Every row comes from one small tree of marks. The marks that hang from a mark follow it in brackets, in the order of their numbers. Every link used is in the known rows. Which tree was each row made from?
Known rows:
z_599[z_415]: [-1.25  3.00  2.45  0.99  0.14  0.02 -1.00 -1.49  3.49  2.75 -3.50 -0.83
  3.50  0.27  0.47  1.05  2.96 -3.31  0.39 -1.86 -1.10 -0.14  0.45  0.10
 -0.35]
z_127[z_153 z_415[z_543] z_549[z_950]]: [-2.42  3.44  2.99  1.19 -1.31 -0.38 -1.02 -0.25  2.66  1.58 -3.83 -2.01
 -2.88  0.60 -3.78  0.53  2.60 -4.86  0.09  0.01  0.01 -1.30  1.96  1.31
 -0.51]
z_415[z_127[z_153[z_950[z_549]]] z_543]: [-1.47  1.03  3.29  0.02 -0.74  0.69 -1.42  3.20  3.55  1.13 -4.12 -2.46
 -0.77  0.99 -1.79 -0.10  4.23  0.78  2.36 -2.51 -0.19  0.62  1.24 -0.01
 -0.86]
z_127[z_549]: [-1.11  3.16  2.20  1.29 -0.63  0.97 -1.29 -1.06  3.87  2.25 -3.36 -1.49
  0.33  0.97 -0.87  0.31  2.64 -3.03  1.14  0.16  1.23 -0.29  1.06  0.86
 -1.08]
z_599[z_415[z_127[z_153[z_950[z_930]]] z_543]]: [-1.70  1.80  2.49  0.50  0.19  0.41 -1.09  0.54  3.20  1.57 -3.48 -0.66
  2.65  0.30 -1.38  0.62  4.32 -0.69  1.59 -2.67 -2.52  0.13  1.08 -0.60
 -0.33]
z_950[z_549[z_127[z_153 z_415] z_543] z_930]: [-0.42  0.81  3.52  2.13 -1.99 -2.07 -0.72  0.78  2.44  0.98 -2.04 -3.29
  0.33 -0.95 -2.93  0.36  2.74  2.52  2.10 -0.93 -0.32 -0.86 -0.33  0.87
 -0.20]
z_792[z_549[z_127[z_153 z_415] z_543 z_950] z_930]: [ 2.57  3.02  4.24  1.02 -1.53 -2.84 -1.50  2.40  0.62  1.41 -3.17 -2.30
  1.62 -1.42 -3.18  0.16  0.44  1.72  0.47  1.18 -1.64 -0.01 -0.29  0.54
  1.92]
z_950[z_549[z_543] z_930]: [-1.27  0.18  2.82  2.18 -0.87 -0.31 -0.78 -1.22  2.91  1.70 -2.19 -2.53
  0.99 -0.92 -1.34 -0.26  2.74  3.44  2.15 -1.17  0.27 -0.08 -0.54  0.40
 -1.32]
z_127[z_415 z_549[z_543]]: [ 0.59  2.95  3.40  1.62 -1.38  0.19 -0.87 -1.37  3.36  1.72 -3.09 -1.76
 -0.38  0.00 -1.46  1.15  1.69 -6.92  0.82  0.11  0.66  0.30  0.56  0.97
 -0.96]
z_950[z_549[z_127[z_415]] z_930]: [ 0.99  1.76  2.84  2.05 -1.49 -1.42 -1.02 -0.45  2.91  1.41 -1.76 -2.48
  2.19 -0.28 -1.89  0.61  4.34  2.42  1.73 -0.25  0.79 -1.08 -0.84  0.28
 -1.02]
z_549[z_127[z_153 z_415] z_543 z_950]: [-1.74  2.13  5.14  0.78 -1.58 -3.90 -0.93  6.58  1.42  1.59 -3.67 -1.35
 -0.30 -0.40 -1.45  0.55  0.09 -3.82 -0.65 -0.92 -1.18 -0.82 -0.56  1.90
  2.65]
z_792[z_930]: [ 0.59  3.00  2.63  1.20 -0.68 -0.13 -1.74  0.17  2.36  2.70 -3.39 -2.28
  2.77 -0.03 -0.55  1.57  1.22  1.76  0.83 -0.40 -0.35  0.73  0.01  0.15
  0.09]
z_153[z_950[z_549[z_127[z_415] z_543] z_930]]: [-1.86  0.90  3.45  2.09 -0.75 -1.02 -1.04  1.71  1.82  1.99 -2.16 -0.26
  0.87 -1.78 -0.88  0.26  3.44  1.16  1.44 -1.39 -0.12 -1.06  0.25  0.40
 -0.29]
z_599[z_415[z_127[z_549]]]: [-0.12  3.20  2.33  0.44 -0.02  1.18 -1.12 -1.86  4.16  1.84 -3.28 -0.15
  4.00  0.87 -0.26  0.48  4.16 -3.49  1.23 -1.22 -1.29  0.12  0.31 -0.24
 -0.41]
z_495[z_26]: [-3.85  3.30  4.05  0.34 -0.25  0.52 -1.23  1.25  3.48  2.81 -4.08 -2.68
  2.52  0.47 -0.31  0.79  1.78 -3.00  1.80 -1.26 -0.46 -0.42  0.50  0.35
 -1.54]
z_599[z_415[z_127 z_543]]: [-0.02  2.09  2.71  0.23  0.34  0.77 -1.14  0.13  3.76  1.64 -3.71 -0.89
  3.54  1.07 -0.29  0.73  4.07 -2.26  1.29 -2.06 -1.50  1.31  0.18 -0.76
 -0.80]
z_415[z_127 z_543]: [ 1.12  1.26  3.19 -0.21 -0.28  0.86 -1.51  3.51  4.01  1.24 -4.07 -2.27
  1.40  1.93 -0.27  0.50  3.76 -0.93  2.05 -1.85  0.38  2.02 -0.22 -0.53
 -1.30]
z_415[z_127[z_153[z_950[z_930]] z_549] z_543]: [-1.65  1.39  2.52  0.37 -0.61  1.33 -1.43  2.46  3.44  0.77 -3.61 -1.48
 -0.71  1.06 -2.86 -0.17  4.40  0.56  2.67 -1.54 -0.74  0.29  1.69 -0.11
 -0.97]
z_127[z_153[z_950[z_549 z_930]] z_415[z_543]]: [-2.46  1.87  3.13  1.75 -1.41 -0.86 -0.97  0.21  2.41  1.86 -3.22 -2.79
 -2.23 -1.02 -3.04  1.13  3.78 -1.20  1.24 -2.29 -0.31 -1.55  1.97  0.60
 -1.02]
z_32[z_26 z_930]: [ 0.63  1.94  3.47  1.84 -0.36 -1.83 -1.10 -1.31  1.57  3.67 -4.19 -1.54
  1.31  0.64 -1.62 -1.45  4.49 -1.89  1.04 -0.81  1.14  0.90 -0.03  0.83
 -1.29]
z_415[z_127[z_153 z_549[z_543 z_950]]]: [-1.63  2.40  3.29  0.01 -1.07  0.35 -1.27  2.35  3.79  1.22 -3.85 -1.26
  0.10  0.89 -1.45 -0.56  2.59 -2.18  1.59 -1.04 -0.65 -0.47  0.43  1.04
  0.71]
z_495[z_930]: [-1.06  1.80  2.93  1.78  0.03 -1.19 -1.48  0.28  2.86  2.83 -3.13 -1.88
  2.83 -0.16 -1.04  1.61  2.16  0.82  1.46 -2.16 -0.14 -0.54  0.18 -0.03
 -0.06]
z_32[z_930]: [ 1.27  1.72  2.91  1.55  0.19 -2.10 -1.60  0.03  2.30  3.08 -3.70 -1.88
 -0.02  0.54 -0.69  0.19  4.06 -1.74  1.14 -1.62  0.86  1.04  0.72  0.42
 -0.36]
z_415[z_127[z_153[z_950] z_549] z_543]: [-1.76  1.61  2.80  0.13 -0.68  1.36 -1.46  2.65  3.54  0.88 -4.02 -1.70
 -1.16  1.29 -2.57 -0.19  4.11 -0.59  2.45 -1.54 -0.35  0.53  1.88  0.08
 -0.86]

Write each row's tree:
[ 0.04  1.31  2.58  1.94 -1.18 -1.14 -1.12  0.15  2.97  1.51 -1.93 -2.41
  2.23 -0.09 -1.69  0.08  4.09  4.21  1.96 -0.34  0.80 -0.99 -0.71  0.32
 -0.93] => z_950[z_549[z_127] z_930]
[-2.41  2.53  3.27  0.95 -0.86 -3.34 -1.32  5.66  1.86  1.98 -3.04 -0.80
  1.52  0.21 -1.39  0.14  2.23  1.32 -0.18 -0.61 -1.09 -2.35 -0.44  1.28
  2.06] => z_549[z_127[z_153] z_950[z_930]]
[-1.33  2.46  2.40  0.36 -0.12  1.08 -1.07 -0.84  3.72  1.28 -3.76 -1.23
  1.98  1.15 -1.97  0.35  4.03 -2.16  1.65 -1.67 -1.85  0.64  1.36 -0.30
 -0.64] => z_599[z_415[z_127[z_153 z_549] z_543]]
[ 0.58  0.69  3.52  2.16 -1.57 -1.72 -0.76  0.49  2.46  1.07 -1.80 -2.56
  1.46 -0.84 -2.07  0.38  2.99  2.21  1.91 -0.54  0.17 -0.24 -1.05  0.49
 -0.63] => z_950[z_549[z_127[z_415] z_543] z_930]
[ 0.01  2.01  3.07  0.31 -0.43  0.68 -1.31  1.83  3.70  1.26 -3.09 -0.04
  2.10  0.75 -0.52 -0.49  3.14 -1.54  1.57 -0.45 -0.38  0.20 -0.73  0.34
  0.06] => z_415[z_127[z_549[z_543 z_950[z_930]]]]
[-1.99  2.33  2.41  0.47  0.05  1.19 -1.09 -0.44  3.44  1.40 -3.69 -0.47
  1.75  0.68 -1.90  0.28  4.31 -2.08  1.55 -1.87 -2.00  0.32  1.68 -0.33
 -0.56] => z_599[z_415[z_127[z_153[z_950] z_549] z_543]]
[-1.38  2.14  3.04  0.23 -1.00  0.20 -1.22  2.08  3.64  1.12 -3.42 -1.08
  0.54  0.64 -1.74 -0.51  2.88 -0.92  1.74 -1.02 -1.01 -0.74  0.26  0.85
  0.62] => z_415[z_127[z_153 z_549[z_543 z_950[z_930]]]]
[-0.92  2.79  3.40  1.00 -1.64 -1.21 -1.05  1.22  3.28  1.94 -4.16 -4.23
 -1.95  0.49 -2.26  1.82  2.32 -4.53  0.71 -2.19 -0.01 -0.55  1.59  0.92
 -0.69] => z_127[z_153 z_415[z_543]]
[-1.52  1.61  4.61  1.28 -1.41 -4.09 -0.85  6.12  1.21  1.35 -2.85 -1.09
  0.57 -0.92 -2.01  0.59  0.61 -1.57 -0.23 -0.90 -1.97 -1.33 -0.94  1.55
  2.51] => z_549[z_127[z_153 z_415] z_543 z_950[z_930]]
[ 0.64  2.01  3.76  0.77 -0.30 -1.24 -1.17  1.37  2.45  2.24 -3.66 -1.36
  0.86 -0.62 -0.19 -1.08  1.39 -1.42  0.48 -0.17  0.20  0.03 -0.33  0.62
  0.06] => z_792[z_549[z_543 z_950]]
[-0.13  1.45  2.88  1.98 -1.72 -1.58 -0.97  0.07  2.73  1.09 -2.13 -3.42
  0.49 -0.19 -3.18  0.52  4.17  3.34  1.98 -0.65  0.29 -1.21  0.00  0.46
 -0.94] => z_950[z_549[z_127[z_153 z_415[z_543]]] z_930]
[-1.40  1.63  2.66  0.10 -0.53  0.81 -1.40  2.53  3.46  0.71 -3.78 -1.57
 -0.29  1.57 -2.85 -0.47  3.90  0.58  1.96 -0.90 -0.69  0.34  0.86  0.08
 -0.64] => z_415[z_127[z_153 z_549[z_950[z_930]]] z_543]
[-1.61  1.41  4.45  0.89 -1.81 -2.92 -1.00  6.35  2.47  1.47 -3.78 -3.43
 -0.43  0.19 -1.42  0.76  0.05 -1.64  1.26 -1.81 -0.93  0.16  0.46  1.69
  1.86] => z_549[z_127[z_153] z_543]
[-0.03  1.76  2.95 -0.09 -0.03  1.39 -1.50  2.48  3.61  0.94 -3.84 -0.69
  0.87  1.93 -1.27 -0.45  3.92 -1.16  1.55 -0.32  0.37  1.50  0.03 -0.29
 -1.18] => z_415[z_127[z_549[z_950]] z_543]
[-0.68  1.78  2.76 -0.03 -0.92  1.28 -1.39  2.24  4.12  0.70 -4.12 -2.80
 -0.84  1.98 -2.69 -0.01  3.79 -0.83  2.49 -1.29 -0.15  0.96  1.41  0.13
 -1.02] => z_415[z_127[z_153 z_549] z_543]
[-1.07  2.16  2.67  0.18 -0.07  0.47 -1.10  0.32  3.76  1.56 -3.93 -1.62
  2.46  1.05 -1.18  0.64  3.86 -1.93  1.41 -2.50 -2.01  0.69  0.92 -0.38
 -0.42] => z_599[z_415[z_127[z_153] z_543]]
[ 0.65  2.07  3.68  1.30 -1.53 -0.98 -1.12  0.41  3.15  1.51 -3.09 -3.19
  0.36  0.61 -1.44  0.54  3.56 -0.47  1.26 -0.31  1.84  0.22 -0.22  0.62
 -1.13] => z_950[z_549[z_127[z_415[z_543]]]]
[-3.16  1.56  4.79  0.64 -1.11 -3.58 -1.03  7.47  1.47  1.71 -3.89 -1.28
 -0.32 -0.08 -1.11 -0.20 -0.28 -1.37 -0.31 -1.06 -1.30 -0.63 -0.33  1.94
  2.86] => z_549[z_127[z_153] z_543 z_950]
[ 0.91  2.90  3.16  0.83 -0.92 -2.60 -1.38  2.72  2.31  1.81 -3.07 -1.82
  1.50 -0.18 -1.76 -0.76  3.00  1.21  0.69  0.24 -0.26 -1.88 -0.02  0.69
  0.85] => z_792[z_549[z_127[z_153] z_950[z_930]]]
[ 2.22  2.74  3.32  1.09 -1.41 -2.07 -1.32  2.19  2.57  1.49 -3.05 -2.85
  0.49 -0.37 -2.39  0.28  3.58 -0.79  1.52 -0.42  0.04 -1.11  0.95  0.27
 -0.18] => z_792[z_549[z_127[z_153[z_950[z_930]] z_415[z_543]]]]
[-2.97  1.05  4.24  1.13 -1.00 -3.80 -0.97  7.09  1.20  1.50 -3.06 -0.93
  0.70 -0.59 -1.66 -0.13  0.30  1.04  0.13 -1.04 -2.04 -1.13 -0.65  1.60
  2.71] => z_549[z_127[z_153] z_543 z_950[z_930]]
[ 0.78  3.12  2.78  1.44 -0.99  0.79 -1.10 -1.58  3.44  1.59 -3.31 -2.02
 -0.66  0.96 -2.19  1.30  3.13 -5.78  0.88  0.32  1.29  0.54  1.07  0.34
 -2.06] => z_127[z_415[z_543] z_549]
[ 2.91  2.79  3.44  0.98 -0.67 -2.35 -1.36  2.25  2.12  1.58 -2.83 -1.34
  2.14 -0.15 -1.56 -0.22  3.41 -0.45  0.46  0.76  0.24 -0.81 -0.73  0.02
 -0.04] => z_792[z_549[z_127[z_415[z_543]] z_950[z_930]]]
[-4.51  2.07  2.74  1.49 -1.02 -0.66 -0.89  0.98  2.40  1.75 -3.37 -1.35
 -1.91 -0.34 -3.01 -0.64  1.08 -0.73  0.83 -0.43 -1.28 -1.67  1.56  1.75
  0.78] => z_127[z_153 z_549[z_543 z_950[z_930]]]
[ 3.85  2.36  3.74  1.13 -1.32 -1.80 -1.63  1.93  1.37  1.42 -3.03 -2.91
  2.75 -0.91 -2.29  0.33  0.66  2.98  1.69  0.96 -0.94  1.33 -0.24  0.01
  0.96] => z_792[z_549[z_127 z_543] z_930]
[-1.48  1.49  3.27  0.36 -1.15  0.06 -1.27  2.43  3.68  1.51 -3.39 -1.75
  0.67 -0.05 -0.94 -0.09  3.68  0.46  2.33 -2.60 -0.76 -0.83  0.49  0.54
  0.24] => z_415[z_127[z_153[z_950[z_549[z_543] z_930]]]]
[-1.26  2.20  3.35  1.19 -1.76 -1.22 -1.15  0.87  3.30  1.73 -3.32 -3.63
 -0.28  0.56 -1.71 -0.02  3.17  1.16  1.48 -0.82  1.30 -0.88  0.46  1.22
 -0.27] => z_950[z_549[z_127[z_153]]]
[-2.53  1.85  2.74  1.61 -0.19  0.05 -1.01  0.45  2.54  1.93 -2.89  0.13
  0.40 -0.15 -1.23 -0.53  1.44 -1.41  0.57  0.37 -0.22 -0.31  0.13  0.97
 -0.11] => z_127[z_549[z_543 z_950[z_930]]]
[-2.01  1.40  3.99  1.62 -0.89 -0.85 -1.11  2.08  2.10  2.20 -2.98 -0.65
 -0.08 -1.27 -0.34  0.25  2.92 -1.21  1.01 -1.43  0.65 -0.54  0.62  0.78
 -0.14] => z_153[z_950[z_549[z_127[z_415] z_543]]]
[-0.16  1.96  4.79  1.02 -2.23 -3.20 -0.89  5.39  2.43  1.31 -3.57 -3.46
 -0.46 -0.14 -1.73  1.51  0.41 -4.24  0.88 -1.65 -0.78 -0.04  0.19  1.64
  1.70] => z_549[z_127[z_153 z_415] z_543]
[-1.64  1.21  3.02  1.99 -0.54 -0.71 -1.21  1.43  2.00  1.98 -2.28 -0.37
  0.80 -1.18 -1.20  0.38  4.43  1.79  1.42 -1.23  0.32 -1.10  0.55  0.05
 -0.94] => z_153[z_950[z_549[z_127[z_415[z_543]]] z_930]]
[-2.27  3.11  2.63  1.53 -1.24 -0.55 -0.98 -0.54  2.49  1.39 -3.26 -1.78
 -2.27  0.20 -4.15  0.57  2.96 -3.24  0.38  0.03 -0.47 -1.65  1.68  1.05
 -0.60] => z_127[z_153 z_415[z_543] z_549[z_950[z_930]]]
[-0.42  1.41  3.17 -0.26 -0.82  0.40 -1.45  3.76  4.01  1.10 -4.39 -3.30
 -0.16  1.79 -1.54  0.40  3.46 -0.38  2.21 -2.46 -0.33  1.11  0.79  0.03
 -0.70] => z_415[z_127[z_153] z_543]
